Each row comes from the steps of one path. Every step used is in the known rows, and no mark comes twice. Write the path behind each row, first mark first.
Known rows
nodol domutu: [ 0.45 -1.91 -0.63 -1.55  1.78 -3.61 -0.01 -0.44  1.46  0.28  1.35  1.17
 -1.85 -2.00 -1.13  0.71  1.79  0.45  0.36 -0.75  0.58 -1.55]
ridog buruk tibev domutu: [-1.51 -1.49 -0.61  1.13  0.14 -2.06  0.34 -2.31  3.92 -5.08  1.51  0.66
  1.55  0.98 -3.13  1.35  1.18  0.98 -0.20  1.74  2.44 -2.96]
ridog buruk tibev: [-2.14 -1.21 -0.05  1.02  0.00 -2.33  1.37 -1.70  3.13 -3.96  1.62  1.21
  0.52 -1.38 -2.64  1.69  1.58  1.32 -0.29  1.24  2.84 -2.31]
domutu ridog buruk: [-2.41 -0.69  0.37 -0.23  0.01  1.69  2.50  0.92  0.54 -1.08  1.02  0.79
  0.06  0.02 -1.93  0.77  1.56  1.80 -1.37 -0.77  3.60 -0.40]
ridog domutu tibev buruk nodol: [-0.16 -2.65 -2.12  1.07  1.20 -1.10  0.54  0.61  0.84  4.00  0.89  1.29
  2.56  1.33 -1.21  0.51 -0.74  2.26  1.50 -2.14 -0.53  2.34]
ridog domutu nodol: [-0.59 -2.14 -2.00 -2.16  1.80 -0.42  3.61  0.88  2.41  2.58 -2.16  0.64
 -1.60  0.61 -3.26  0.40  1.01  0.77  1.49 -1.22  0.25  1.97]
domutu tibev buruk dafi: [ 0.09 -2.08  1.10  2.81  1.45 -1.97  2.41 -0.51  0.18  6.10  1.57  3.49
  3.90 -3.21  1.11  0.43 -1.51  4.24  0.02 -3.55 -0.50  1.12]
tibev buruk nodol domutu: [ 1.02 -1.15 -0.06  1.23  1.15 -2.20 -2.78  1.30  1.40  3.01  2.62  2.60
  1.71 -0.59 -1.70 -0.87 -1.29  2.85  0.32 -1.87 -0.17 -1.13]
nodol domutu ridog buruk: [-1.00 -1.48 -0.56 -0.41  1.12 -1.63  0.29  0.67  1.14  0.01  1.74  0.51
 -0.95  0.10 -2.27  0.35  2.41  0.89 -0.35  0.05  2.69 -1.52]
ridog buruk: [-1.69 -0.56  1.21 -0.27  0.35 -1.28  3.15 -2.68  1.67 -1.89  0.94  1.17
 -0.88 -1.27 -3.04  1.01  1.01  2.01  0.76  0.75  3.34 -1.13]
tibev buruk ridog domutu: [ 0.17 -1.11  0.84  1.38  0.84 -0.04  1.15  1.32  1.98  1.97  1.16  0.07
  3.17  1.89 -1.91 -0.78 -1.87  3.71  1.24 -3.44 -0.16  2.05]
tibev buruk nodol domutu ridog: [ 0.69 -1.11 -0.25  1.39  0.98 -1.15 -2.96  2.36  1.10  3.14  2.76  2.36
  2.08  0.00 -1.59 -0.97 -1.08  2.87 -0.24 -2.08  0.18 -0.87]
buruk tibev domutu: [-0.13 -2.57 -2.12  0.29  0.60 -2.30 -1.88 -0.25  4.18 -5.22  1.18  1.12
  2.22  0.09 -0.52  1.80  0.87 -0.32 -1.84 -0.37 -0.79 -3.01]
domutu nodol buruk ridog: [-2.13 -1.27  1.59 -0.21  1.41  2.13  1.18 -0.78  2.50  0.53 -0.20  1.77
  0.28  1.77 -1.83 -0.58 -0.48  2.70  2.11  0.19  0.46  0.69]
dafi nulos: [ 0.64 -1.23 -1.02 -1.61  0.84 -1.82  2.92  2.32  1.59 -2.48  0.09  2.70
  0.88 -4.32 -2.87  2.75  1.63  0.84 -1.19 -3.10  0.58 -0.87]
nodol buruk ridog domutu tibev: [-2.14 -1.58  1.02  1.58  0.14  1.88  0.06 -1.14  1.12 -1.32  2.55  0.70
  3.77  2.97 -0.60  0.02 -1.43  3.12  2.05 -1.10 -0.28  2.38]
tibev buruk ridog domutu nodol: [-0.06 -1.18  0.89  1.27  1.23  0.34  1.37  1.47  2.46  2.99  0.41  0.20
  2.77  2.55 -2.36 -1.06 -1.79  3.78  1.66 -2.94 -0.08  2.13]
buruk nodol: [-0.27 -1.80 -1.29 -1.42  0.12 -1.73 -2.42 -0.89  0.76 -2.60  1.74  2.34
 -0.57 -0.66 -0.18  1.19 -0.47  0.83  0.66  0.69 -0.14 -1.88]
tibev domutu nodol buruk: [ 0.05 -1.74 -0.03 -0.71  1.82  1.48 -0.25 -1.68  3.39 -0.99 -0.29  1.56
  1.26  3.33 -2.51 -0.60 -0.41  1.35  0.79  0.08 -0.33 -0.98]

Which path is each row?
[-0.68 -1.50 -0.36 -0.23  0.84 -2.38  1.49  0.77  1.06  0.76  1.48  0.84
 -0.46 -1.05 -2.12  0.23  2.13  1.24 -0.80 -0.29  2.31 -1.48] | nodol domutu ridog buruk dafi
[-1.48 -1.68 -0.57  0.87  0.33 -2.82 -1.42 -3.08  1.30 -1.81  2.65  1.50
  0.17  1.38 -2.41  0.84  0.68  1.72  2.27  3.21  2.78 -2.50] | ridog buruk nodol domutu tibev
[ 0.10 -2.49 -1.37  1.18  1.28 -1.73  3.36  0.78  0.80  5.34  0.22  1.50
  2.74 -0.70 -1.16  0.47 -0.66  2.77  0.73 -3.34 -0.75  2.94] | ridog domutu tibev buruk dafi
[ 0.56 -2.13 -0.75 -1.64  2.03  0.11  0.41 -1.74  3.47 -1.09 -1.22  1.01
  0.03  2.87 -2.31  0.03  0.09  0.70  0.70  0.20 -0.15 -1.51] | tibev domutu nodol
[-0.43 -2.76 -2.09  0.15  1.12 -1.73 -1.52 -0.12  4.84 -3.82  0.07  1.37
  1.58  1.02 -1.24  1.39  0.96 -0.15 -1.10  0.37 -0.64 -2.89] | buruk tibev domutu nodol
[ 0.69 -1.78 -0.36 -0.47  1.56  0.44  1.19 -0.52  3.42 -0.85 -0.74  2.17
  2.41  1.71 -3.25 -0.19 -0.39  1.58  0.07 -0.61 -0.68 -1.11] | tibev domutu nodol buruk dafi nulos
[-0.44 -1.46 -0.60 -0.49  0.57  1.38  0.16 -0.86  2.13 -3.24  0.72  0.00
  1.77  3.79 -2.40  0.26  0.64  0.94 -0.95 -0.16  1.83 -1.66] | tibev domutu ridog buruk
[-1.28 -1.14  1.45 -0.23  1.47  0.62  3.58 -0.13  2.15  3.23 -0.85  3.47
 -0.05 -2.32 -1.98 -0.60 -0.36  2.94  0.55 -0.94  0.07  0.55] | domutu nodol buruk dafi
[-0.35 -2.00  0.81  2.50  1.73 -0.79  0.62 -0.70  0.28  4.99  1.99  2.97
  3.34 -1.52  0.96  0.59 -1.12  3.77  0.55 -3.11  0.04  1.08] | domutu tibev buruk
[-1.25 -2.27 -0.66 -1.18  0.77  0.19  1.95 -0.51  2.54 -1.86 -0.80 -1.46
  0.48  4.58 -1.74  0.50 -0.36  1.61  3.06  0.01  0.05  1.77] | buruk ridog domutu nodol
[-0.76 -2.19  1.14  2.93  1.41 -0.40  0.01 -1.20  0.53  3.37  2.22  1.79
  4.30  0.89  1.27  0.42 -1.73  4.10  1.64 -2.37 -0.04  1.31] | domutu tibev buruk ridog
[ 0.16 -2.48  0.01  1.79  2.02 -3.08 -1.51 -0.75  1.11  3.09  2.57  1.17
  1.96  0.69  0.02  0.17  0.18  2.49  1.73 -1.11  0.13 -0.36] | nodol domutu tibev buruk ridog
[-0.41 -1.59 -1.25 -0.41  0.29  1.19 -1.39 -0.82  2.07 -3.88  1.18  0.17
  2.03  4.61 -2.26  0.23  0.21  0.81 -0.62  0.77  1.56 -2.14] | tibev domutu ridog buruk nodol
[-0.14 -1.51 -0.44 -0.29  0.33  0.58  1.39 -0.70  2.03 -2.51  0.46  0.38
  2.27  2.63 -2.27  0.15  0.33  1.33 -1.31 -0.50  1.34 -1.49] | tibev domutu ridog buruk dafi
[-1.33 -2.11 -1.85 -0.49  1.37  0.27  2.10  1.36  3.02  1.58 -0.93  1.21
  0.32  1.05 -3.30  0.17  0.67  1.14  0.98 -1.00 -0.19  1.81] | ridog domutu nodol buruk tibev
[-0.46 -1.82 -1.48 -0.92  1.30 -0.16  4.47  2.06  2.40  2.75 -1.57  1.83
  0.77 -0.44 -4.17  0.21  0.46  1.67  0.87 -1.95 -0.28  2.40] | ridog domutu nodol buruk dafi nulos
[-0.67 -2.55 -2.32  0.54  0.32 -0.87 -2.01  1.20  3.78 -4.95  1.31  0.87
  2.77  1.07 -0.40  1.67  1.22 -0.30 -2.71 -0.75 -0.30 -2.73] | buruk tibev domutu ridog
[ 0.16 -1.50 -0.90 -0.23  0.31  0.38  1.68  0.35  2.26 -3.12  0.34  0.72
  2.99  2.21 -3.12  0.72  0.68  1.15 -1.55 -0.84  1.41 -1.71] | tibev domutu ridog buruk dafi nulos
[-1.28 -1.23 -0.48  0.06  0.15 -2.79 -1.08 -2.60  1.66 -2.72  2.33  1.20
 -0.65  0.88 -3.16  0.61  0.86  1.37  1.84  3.07  2.88 -2.75] | ridog buruk nodol domutu
[-0.36 -0.71  1.43  0.77 -0.02 -0.54  3.70  1.11  0.97  0.06  1.59  4.07
  3.12 -5.15 -1.89  0.54 -0.64  3.13 -1.51 -3.25 -0.54  0.44] | nodol buruk dafi nulos
[-1.76 -1.04  1.22 -0.56  1.79  1.75  1.76 -0.33  2.25  2.20 -0.44  2.99
 -0.65 -0.70 -2.15 -0.49  0.07  2.41  1.08 -0.50  0.61  0.43] | domutu nodol buruk
[-2.74 -1.10 -0.40  0.69 -0.23  0.99  1.24  1.54  1.64 -2.48  1.48  0.84
  1.05 -0.04 -1.72  1.24  1.89  1.33 -2.10 -0.37  3.21 -1.23] | domutu ridog buruk tibev
[-1.10 -1.82 -1.22 -1.17  1.55  0.80  2.95  0.94  2.33  2.55 -1.21  1.19
 -0.43  1.07 -3.39 -0.21  0.43  1.42  1.53 -1.22  0.07  2.51] | ridog domutu nodol buruk
[-1.63 -1.44 -0.16  1.82  0.06  1.58 -2.21  0.67  2.77 -3.53  3.02  2.28
  3.97  0.65 -0.87  0.30 -0.10  1.53 -1.91 -1.24 -0.33 -1.04] | nodol buruk tibev domutu ridog
[-2.02 -1.51  0.39  0.34  1.60  1.00  0.58  0.28  3.35  0.75 -0.04  2.99
  0.30 -0.66 -1.82 -0.02  0.40  1.93  0.29 -0.11  0.26 -0.43] | domutu nodol buruk tibev
